What can hang from each mark:
baniz: betat suze
kogebip: kenip
suze: baniz tuvab
fadinob: kenip
kenip: fadinob kogebip lekuno suze
tuvab: livalan
lekuno: kenip

Known rows, with every way that one mark hangs from another:
kogebip{kenip{fadinob suze{tuvab}}}: [-0.51 -0.21 -2.54 -0.24 -0.17  2.52  1.90 -0.70  0.85 -0.42 -2.47 -0.15
  0.32 -0.88  0.50  0.49]
suze{baniz{betat} tuvab{livalan}}: [ 4.93 -1.04  2.87  6.78  5.82  4.82  5.07  1.06 -0.64  7.63 -1.33 -1.01
  5.79  0.87 -7.15 -0.67]
fadinob{kenip{kogebip lekuno suze{baniz{betat} tuvab}}}: [-0.22 -0.06 -0.74  0.65  0.55  2.76 -0.79  0.60  0.76  1.72  1.07 -2.67
 -2.84  0.91 -0.05  0.83]
baniz{betat}: [ 2.26  0.67  0.28  5.49  2.59  4.51  3.11  1.92  3.23  3.97 -2.58 -2.82
  2.04  0.59 -3.54 -0.71]
fadinob{kenip{kogebip lekuno suze{baniz tuvab{livalan}}}}: [ 0.15 -0.65 -0.97 -0.27 -0.28  2.59 -0.73 -0.33 -0.35  1.93  1.75 -1.71
 -2.82  0.57 -0.09  2.08]
suze{baniz tuvab}: [ 3.50 -1.09  1.83  5.76  4.68  4.07  4.59  0.64 -0.57  4.78 -1.74 -0.95
  3.88  1.28 -5.73 -0.79]
fadinob{kenip{kogebip lekuno suze{baniz{betat}}}}: [-0.76  0.42 -1.58  0.61 -0.55  2.67 -0.78  1.12  1.52  1.06  0.56 -3.39
 -4.19  1.15  0.66  1.38]
lekuno{kenip}: [ 0.98 -0.32 -1.44  1.11 -0.98  2.82  1.85  1.25  2.14  0.72 -1.29 -2.30
 -0.75 -0.18 -0.21  1.16]
suze{baniz tuvab{livalan}}: [ 4.52 -1.54  2.19  5.53  4.59  4.32  4.85  0.13 -1.46  6.35 -1.01 -0.23
  4.89  0.83 -6.49  0.27]
kenip{fadinob kogebip lekuno suze{baniz tuvab}}: [-1.74 -0.24 -1.92 -0.57  0.08  2.72 -1.20 -0.42  0.26  0.57 -1.05 -0.48
 -2.40  0.57  2.33  0.69]
kogebip{kenip{fadinob lekuno suze{baniz tuvab}}}: [-0.55 -0.70 -2.62 -1.27 -0.42  1.91  1.47 -0.12  0.56 -0.23 -1.98 -0.27
 -0.65 -0.27  1.17  1.27]
lekuno{kenip{fadinob kogebip suze{baniz tuvab}}}: [-1.12 -0.35 -1.74 -0.37 -0.25  2.54  0.05  0.23 -0.12 -0.06 -1.08 -1.17
 -1.75 -0.10  1.88  0.31]
kenip{fadinob kogebip lekuno suze{baniz tuvab{livalan}}}: [-0.91 -0.58 -1.65 -0.79 -0.01  2.93 -0.98 -0.82 -0.45  1.85 -0.43  0.08
 -1.60  0.25  1.71  1.51]
kenip{fadinob lekuno suze}: [-1.91  0.85 -3.41 -1.46 -1.76  2.35 -0.60 -0.32  3.54  0.64 -1.88 -1.55
 -2.06  0.25  3.36  1.11]
kenip{suze}: [ 0.08  0.79 -0.53  3.05  1.64  3.41  3.01 -0.41  0.60  2.07 -2.24 -2.18
 -0.79  0.01 -0.72  0.02]
kogebip{kenip{fadinob lekuno suze{baniz tuvab{livalan}}}}: [ 0.08 -0.97 -2.38 -1.40 -0.47  2.06  1.68 -0.44  0.05  0.80 -1.52  0.23
 -0.03 -0.56  0.71  1.95]
baniz{betat suze}: [ 2.11  0.68  1.30  7.33  4.22  5.55  4.38  2.11  3.40  3.83 -3.17 -3.92
  3.62 -0.05 -2.74 -0.11]
fadinob{kenip{kogebip lekuno suze}}: [-1.64  0.39 -2.72 -1.31 -2.58  2.33 -1.96  0.06  2.01 -0.60  1.01 -2.80
 -5.37  0.38  2.32  2.21]

Rows:
[-2.05  0.76 -2.42  0.31 -0.31  3.01 -1.06  0.99  1.87  0.79 -1.95 -2.03
 -3.31  0.94  2.63  0.61]
kenip{fadinob kogebip lekuno suze{baniz{betat}}}
[-2.40  0.38 -2.97 -0.72 -1.27  2.59 -1.23  0.26  1.18 -0.26 -1.66 -1.42
 -4.08  0.88  3.16  1.32]
kenip{fadinob kogebip lekuno suze{baniz}}
[-0.44  0.13 -1.12  0.91  0.05  3.06 -0.46 -0.59  0.52  0.69  0.79 -2.07
 -2.47  0.25 -0.27  0.65]
fadinob{kenip{kogebip suze{tuvab}}}
[-0.42 -0.10 -2.10 -1.48 -0.45  2.64 -0.37 -1.41  1.87  2.76 -0.60 -0.05
  0.38 -0.43  1.95  1.33]
kenip{fadinob lekuno suze{tuvab{livalan}}}
[ 2.78  0.07  2.33  7.45  5.58  5.66  4.40  1.41  2.48  4.68 -2.52 -2.99
  5.31 -0.36 -3.62 -0.80]
baniz{betat suze{tuvab}}
[-0.30 -0.38 -2.17 -0.45  0.36  2.19  1.57  0.48  1.12  0.57 -2.22 -0.74
 -0.08 -0.21  0.77  0.68]
kogebip{kenip{fadinob lekuno suze{baniz{betat} tuvab}}}
[-0.10 -0.32 -0.64  1.87  1.89  3.69  0.89 -0.96 -1.37  2.73 -1.36  0.03
  0.40  0.33 -0.66  0.25]
kenip{fadinob kogebip suze{baniz tuvab{livalan}}}
[-1.17 -0.45 -3.33 -2.34 -1.67  1.88  0.41 -0.58  1.59 -1.11 -1.76 -0.12
 -1.25 -0.99  2.40  1.53]
kogebip{kenip{fadinob lekuno suze{tuvab}}}
[ 3.05 -0.86  1.75  5.68  3.94  5.23  4.37 -0.14  0.69  4.32 -1.51 -1.50
  4.96 -0.82 -3.44  1.20]
baniz{suze{tuvab{livalan}}}
[-0.72  0.05 -2.09 -0.94 -0.61  2.30  0.55 -0.24  1.79  0.64 -1.26 -1.31
 -0.18 -0.61  2.11  0.14]
lekuno{kenip{fadinob suze{tuvab}}}
[-1.25  0.26 -2.36 -1.34 -0.41  2.45 -0.59 -1.01  2.66  1.44 -1.25 -0.62
 -0.40 -0.07  2.53  0.46]
kenip{fadinob lekuno suze{tuvab}}
[-1.08 -0.22 -3.43 -1.39 -1.53  1.83  1.46  0.47  1.34 -0.93 -2.53 -1.00
 -1.99  0.00  1.89  1.78]
kogebip{kenip{fadinob lekuno suze{baniz}}}
[-0.27 -0.72 -1.85 -0.92 -0.46  2.12  1.86 -0.60 -0.03 -0.63 -1.30 -0.61
 -1.84 -1.23  0.98  1.69]
kogebip{kenip{lekuno suze{tuvab}}}
[-0.49 -0.61 -1.48 -0.52 -0.27  2.68  0.26 -0.09 -0.67  0.97 -0.64 -0.78
 -1.12 -0.38  1.43  1.00]
lekuno{kenip{fadinob kogebip suze{baniz tuvab{livalan}}}}
[-2.49  0.08 -2.84 -1.93 -1.48  2.69 -2.53 -1.03  1.54 -0.50 -0.74 -0.33
 -3.17 -0.33  3.82  0.99]
kenip{fadinob kogebip lekuno suze{tuvab}}
[-2.25  0.42 -3.28 -1.52 -2.57  2.40 -1.00  0.31  1.67 -1.58 -1.37 -1.83
 -3.71 -0.53  3.84  1.10]
lekuno{kenip{fadinob kogebip suze}}
[-2.00  0.37 -1.98 -0.25 -1.33  2.84 -0.74 -0.33  0.46 -0.74 -0.82 -1.87
 -5.54 -0.35  2.98  1.84]
kenip{kogebip lekuno suze}
[-0.49 -0.38 -1.17 -0.16 -0.22  2.44 -0.90 -0.01  0.25  0.93  1.28 -2.18
 -3.44  0.86  0.37  1.43]
fadinob{kenip{kogebip lekuno suze{baniz tuvab}}}
[-1.38  0.46 -2.13  0.35 -0.54  2.75  0.16  1.35  1.18  0.08 -1.82 -2.45
 -2.49  0.19  2.18  0.24]
lekuno{kenip{fadinob kogebip suze{baniz{betat}}}}
[-0.93 -0.16 -3.32 -0.81 -3.03  2.75 -1.11  1.25  2.92 -1.34 -1.30 -1.61
 -2.38 -0.15  2.32  1.45]
lekuno{kenip{fadinob kogebip}}
